Each row was made from one path, in order. Every step used is in the known rows, and no mark comes twice. Write each row's path.
In the rows, 128 means zero.
Known rows
fedas-nimepi-roki: [128 186 146 149 119 165 151 141  95 149  90 112  82  93 159 106  99 145
 117 115 150  86 124 107 127  74 142  88 120 149 102 101]
roki-nimepi-monap-tomup-tanu-megor-fedas: [131 186 168 136  94  42 156  85 121  79 186  94 158 149 142 104  92  95
 170 163  60 112  78  97 176 163 106  98 155 181 193 143]
maloz-nimepi-tanu-megor-roki-tomup: [130 143 145 144 137 150 191 131 128 113 147 104 146 146 100  67 100 103
 137  89 101  79 117 134  82 198 156  76 173 143 156 177]
tanu-nimepi: [115 166 110 121 116 136 129 125 100  93 135  92 116 131 124  99 153 136
 110  69 124 130 128 109 155  77 127  96 139 133  94 109]
nimepi-monap-tomup: [125 158 127 147 124 108 154 147 114  99 139 146 146 143 131 124 139 113
 144 130 127 111 129  82 172  79 137  81 138 170 163 129]
maloz-nimepi-monap: [106 183 113 158 120 132 179 161 132 114 132 135 128 147 140 129 166 130
 110 111 131  83 147 114 124 107 151  74 137 179 121 111]
maloz-nimepi-monap-tomup: [ 99 168 119 146 129 112 186 146 123 107 144 156 167 142 126 118 157 126
 133 129 111  84 134 102 154  98 141  88 158 191 163 132]
tanu-megor-roki-tomup-monap-nimepi: [124 111 129 102 127 127 108  48 106 125 142  81 170 139 116  81 104 120
 146  97 150 109 149  84 136 182 140 114 194  97 129 178]
monap-tomup-fedas-megor-roki-nimepi-tanu: [174 168 207 120 147  97 167  84 133 117 149  72 154 144 108 102  96  81
 149 119 104  64  68 127 151 158 145 115 133 154 204 172]
tomup-fedas-megor-maloz-nimepi-monap: [110 190 189 154 123 149 205  88 139 144 127  84 120 135 108 150 110 127
 103  91 102  64 119 136 129 145 178 137 116 172 142 105]
tomup-monap: [119 138 115 124 123 159 122  89 112 135 129 102 104 131 136 138 144 142
 114 111 142 142 123 110 130  98 157 106 130 145 106 112]
monap-nimepi-fedas: [105 154 152 164 124 106 147 146 145 124 109 114 140 124 129 114 128 136
 145  64 157 115 120  70 178  98 117  73 121 121 134 126]
nimepi-roki-tomup-tanu: [158 143 166 166 118 151 135 101 136 131 102 131  82 101 180 102  79  82
 154 125 134 165 142  97 125 136  98  87 123 110 131 109]
maloz-nimepi: [106 157 110 115 140 148 173 133 127 117 116 116 132 135 138 110 153 126
 109  82 129 102 135 116 127 102 145  90 140 159 117 121]
monap-megor-tanu-nimepi-fedas: [ 80 177 171 167 108 154 136 114 135 101 146  97 139  99 110  91 107 107
 148  60 116 174  90 103 163  73  86  72 125 156 138 105]
nimepi-monap-megor-roki-tomup-fedas: [167 185 181 140  99 152 141  84 147 128 118 103 167 163 126 131  71  72
 162 117 171 132 137  96 135 153 147  78 142 143 190 140]
tomup-tanu: [121 143 143 115 112 132 122  92 127 110 143 104 104 130 169 111 116 105
 139 101 126 144 123  83 151 102 125 106  99 136 128 103]
roki-tomup-fedas-megor-maloz: [152 133 197 114 152 159 155  58 133 139  92  73 100 118 117 112  57  64
 115  76 117 134 111 142 138 167 153 129 114 112 147 135]
tomup-tanu-nimepi-fedas: [ 97 168 166 168  75 117 140 110 122  91 164 103  90 110 119 115 115 136
 138  65  95 150  95  87 165 116 111 106 106 133 117  86]
fedas-megor-monap-nimepi-roki-tomup: [136 158 150 163 149 102 116 100 143 173  75  91 124  79 162  85  83 117
 156 115 170  99 182 130 149  98  93  77 154  96 116 152]
nimepi-roki: [147 172 138 160 124 167 163 143 124 136  87 121  94 112 149 130 118 133
 134 100 155 125 140  97 127  64 129  79 131 132 113 100]
roki-nimepi-tanu-tomup-fedas-megor: [151 169 186 122 126 105 157 118 166 135 149  66 104 154 163 100 132 120
 117  97 111 107  55 188 111 147 144 117 112 158 170 148]
roki-nimepi-maloz: [165 189 154 162 137 106 167 160 138  95 107 103 110 132 150 118 125  73
 117 117 127 109 122  94 167 130 106  96 140 143 144 138]
tanu-megor: [104 142 122 101 118 152 142 125 102 110 137  92 118 139 122 109 141 140
 116  75 118 109 113  96 125  98 143 100 142 151 128 134]
nimepi-monap-tomup-tanu-megor: [ 90 147 154 131  84 103 139 101 108  96 194 126 146 143 138 115 130 131
 157 137  80 107 105  65 162 118 122 123 138 182 182 131]
tanu-tomup: [122 139 105  94 118 129 154 135 137 100 127 116 114 145 161  99 118 131
 130  69 150 154 118 128 130  76 147 100 138 135 130 121]
tanu-tomup-fedas-megor-monap-nimepi-maloz: [113 173 179 139  95  76 156  79 163 175 122  63 158 119 154 120  78 182
 158  64 141  79 116 133 157  78 127 159 130 101 160 151]
monap-megor-fedas-nimepi: [114 199 160 103 120 133 135 102 105 155 106  68 160 123 172  99  56 120
 146 131 138 118  99 124 165  65 140  81 116 170 147 121]
tanu-nimepi-fedas-megor-maloz: [103 175 185 165 120 136 173 122 115 103 127  72  81  94  79 115  83 117
 111  51  94 122 108 120 177 109 139 122 125 138 109  98]
tanu-tomup-monap-nimepi: [ 97 125 102 102 114 112 113  81 143 137 146  98 153 145 172 100 145 177
 139  90 166 150 132 116 151  93 142 128 160 120 118 132]
megor-tanu-nimepi-roki: [122 176 139 176 121 164 147 113 107 105 122 107  96  86 127  88 117 125
 135  68 119 143 120 109 126  58  94  81 135 114  84  92]
roki-tomup-fedas-megor-tanu: [142 108 190 116 161 154 128  62 122 134 115  94 104 104 138  89  89  50
 120  74 111 136  86 147 106 136 114  95  93 104 133 150]

Write each row's path
[ 79 159 130 109 131 165 203  99 126 108 130  84 134 130  91  99 109 136
 110  61  91  96 125 113 129 148 162 129 169 169 136 123] | tanu-megor-maloz-nimepi
[103 156 135 115 116 177 104  78 130 159 129  89 149 135 155 137 137 138
 132 136 157 164 130 108 151  78 140 111 142 174 142 117] | tomup-monap-megor
[ 96 171 159 174 129 151 228 131 154 108 106 116 106 112  82 125  79 116
 124  53 110 123 114 109 148 147 160  96 136 158 142  96] | megor-maloz-nimepi-fedas
[ 89 152 171 141  92 115 162  73 120  89 188 108 139 134 113 111  80 117
 164 123  70 121 111  61 184 145 139 144 146 177 191 118] | nimepi-monap-tomup-tanu-megor-maloz
[ 63 162 189 158  90 148 212  84 146 106 160  95 109 110  88 116  70 136
 138  58  63 118  91  89 139 184 144 135 136 170 158  99] | tomup-tanu-megor-maloz-nimepi-fedas
[116 195 144 148 109 147 129 149 140 129 128 113 149 153 164 134 140 112
 138 136 163 133 147  93 160  68 132  71 130 190 156 113] | nimepi-monap-megor
[ 69 179 176 171 110 186 189  75 165 153 121  95 146 112  94 148  82 140
 137 103 121 157 115 117 156 143 159 124 156 196 165  95] | tomup-monap-megor-maloz-nimepi-fedas
[113 127 155  73 100 117 146  51  96  81 184 101 166 134 111  92  73 107
 178  97  96 106 108  52 162 126 132 136 163 142 183 148] | monap-tomup-tanu-megor-roki
[105 162 156 109 123  97 115  51 142 174 115  47 153 117 134 118 116 166
 142  72 155  70 128 121 157  84 133 119 111 116 134 140] | tomup-fedas-megor-monap-nimepi
[141 119 147 121 129 129 114  91 132 107 130 118 101 125 173  88  97  61
 140 110 124 169 132 102 142 152 110  89 114 116 136 129] | roki-tomup-tanu
[142 151 155 129 131 147 118  58 132 163 103  84 161 132 160 118  63  93
 158 152 139 196 119 143 145 122 130  78 149 138 153 140] | roki-tomup-monap-megor-fedas
[103 172 142 127 100 165 172  87 166 154 170  92 182 157 148 104 102 164
 162 121 143 136 116 157 102 122 176 120 177 179 173 137] | maloz-nimepi-tanu-tomup-monap-megor-roki
[141 200 148 137 102 144 143 130 133 109 133 106 165 159 141 128  96  95
 161 125 181 114 161  73 157  83 149  72 147 168 162 119] | nimepi-monap-megor-roki
[146 160 194 149 141 170 186  93 131 181  78 111 111 101 142 123 112 112
 113 100 120  87 122 159  87 140 126 112 135 127 132 134] | maloz-nimepi-roki-tomup-fedas-megor
[146 195 166 178 104 160 127  60 116 170 100  79 149 104 147 118  69 134
 162 148 127 194 128 150 143 101 104  92 178 126 124 113] | tanu-nimepi-roki-tomup-monap-megor-fedas
[143 173 129  72 107 124 125  60 156  98 150  75 162 155 152 100  93 100
 153 125 174 170 130 132 149 139 142 115 200 169 167 136] | tanu-tomup-monap-megor-roki-nimepi
[ 92 204 134 147 114 150 161 148 148 135 131 121 174 153 158 128 158 123
 128 133 147 105 152 109 144  90 134  81 148 209 156 115] | maloz-nimepi-monap-megor
[165 119 180  94 139 119 119  69 110 104 137  94 105 116 160  79  55  33
 148 111 130 121 147 102 137 156 122 108 123 101 132 147] | fedas-megor-roki-tomup-tanu
[168 164 178 164  95 109 146  88 111  82 151 100 121 117 134  84  50  62
 158  93 104 134 144  75 165 162 100 128 148  78 130 135] | megor-roki-tomup-tanu-nimepi-maloz
[100 185 210 131  91 158 157  79 139 156 136  89 154 110 174  93  48 129
 150  83 119 131  54 125 136  83 122 147 106 151 185 128] | monap-megor-tanu-tomup-fedas-nimepi-maloz
[ 90 163 150 117  85 103 186  78 108  85 204 126 182 147 108 103 106 126
 167 122  80  60 125  64 142 153 142 129 177 183 185 141] | maloz-nimepi-monap-tomup-tanu-megor-roki
[117 155 195 160 139 144 185 131 131 118 105  92  75  97  98 129  62  94
 122  68 117 121 109 109 163 114 151 107 108 145 134 106] | nimepi-fedas-megor-maloz
[ 96 137 146 100  96 138 125  86 111 108 168  89 113 135 149 105 124 132
 133  90  97 125 104  81 134 119 125 123 122 150 137 120] | tomup-tanu-megor
[114 157 160 110  94 114 151  70 106 117 157  71 129 136 149 111  73 132
 157  98  82 130  85  99 134 115 129 109 116 134 140 117] | tomup-tanu-megor-fedas
[105 163 128 125 147 159 199 106 140 109 108  99 126 126 111 108 101 111
 115  68 118 119 141 115 146 131 160 111 148 155 126 106] | megor-maloz-nimepi
[188 186 204 110 108  90 192  97 145 104 131  71 125 142 137 120  61  87
 135  81 130  82  93 129 138 146 140 155 150 118 172 154] | tanu-tomup-fedas-megor-roki-nimepi-maloz
[165 138 159 168 133 115 135  82 125 138 111 107 163 128 140 106  72  92
 159 118 162 113 164  66 163 163 126 121 173  70 135 170] | megor-roki-tomup-monap-nimepi-maloz
[ 97 164 142 163 122 140 204 156 141 118 112 134 114 118 107 130 131 132
 118  65 120 106 108 112 128 118 143  72 129 162 133 110] | maloz-nimepi-fedas
[118 139 170 148 109 123 115  80 133 144 126 103 139 110 179  75 103 121
 163 112 127 125 143  73 143 153  79 112 156 101 139 147] | monap-nimepi-roki-tomup-tanu-megor
[103 163 153 123 123 190 127  52 141 146 121  70 141 128 131 134  87 121
 138 122 146 179 136 105 171 106 156 131 148 171 151 100] | tomup-monap-megor-maloz
[149 163 150 156 135 159 140 136 100 146  77 127  77  86 164  83  79  99
 117 124 148 111 133 124 119 124 125  70 133 131 112 126] | fedas-nimepi-roki-tomup
[102 135 114 124 130 127 100  79 124 150 129  90 151 138 155 119 159 157
 129 110 162 125 141  87 163  99 134 113 141 123 107 129] | tomup-monap-nimepi
[ 72 169 138 141 121 131 213 110 121  95 159 121 167 138  80 108 116 135
 135 104  74  79 122  96 159 143 157 127 186 201 181 134] | tanu-megor-maloz-nimepi-monap-tomup
[119 147 180 149 131 132 161 155 119 128 114 110  84 106 123 133 113 109
 115  81 127 105 103 112 142  86 134  85 102 146 127 121] | nimepi-fedas-megor
[129 170 159 162 117 128 178 139 117 140 142  72 130 150 127 109  92 153
 148 100  85 108  66 133 110 106 156  72 115 145 149 142] | nimepi-tanu-megor-fedas
[145 200 176 167 117 111 182 140  90 145  99  90 117 109 158 118  39 122
 133 120 108  81  91 109 157  84 142 100 104 128 127 126] | megor-fedas-nimepi-maloz
[148 167 166 164 126 177 195  96 146 164  73 127 121 115 129 126 112 123
 126  88 129 116 120 138  88 153 130  92 143 124 142 123] | maloz-nimepi-roki-tomup-fedas
[109 132 189 160 146 140 158 135 120 112 127 114  80  84 122 107  92  82
 127  68 111 123  85 114 130  84 112  71  87 135 119 121] | nimepi-fedas-megor-tanu
[121 182 130 159 129 167 197 142 131 144  89 131 116 111 143 123 135 145
 123  96 139  97 146 115 110  84 133  86 151 152 113 105] | maloz-nimepi-roki
[156 170 192 154 116 158 140  85 107 157  97  85  94  99 128 112 115 123
 114  86 115 115 113 150 116 117 110 120 134 102 109 124] | tanu-nimepi-roki-tomup-fedas-megor
[110 197 179 164 110 153 125  88 115 200 138  59 147 127 172 113  70 163
 149 175 118 123  68 155 133  97 166  91 103 184 152 124] | tomup-monap-megor-fedas-nimepi-tanu
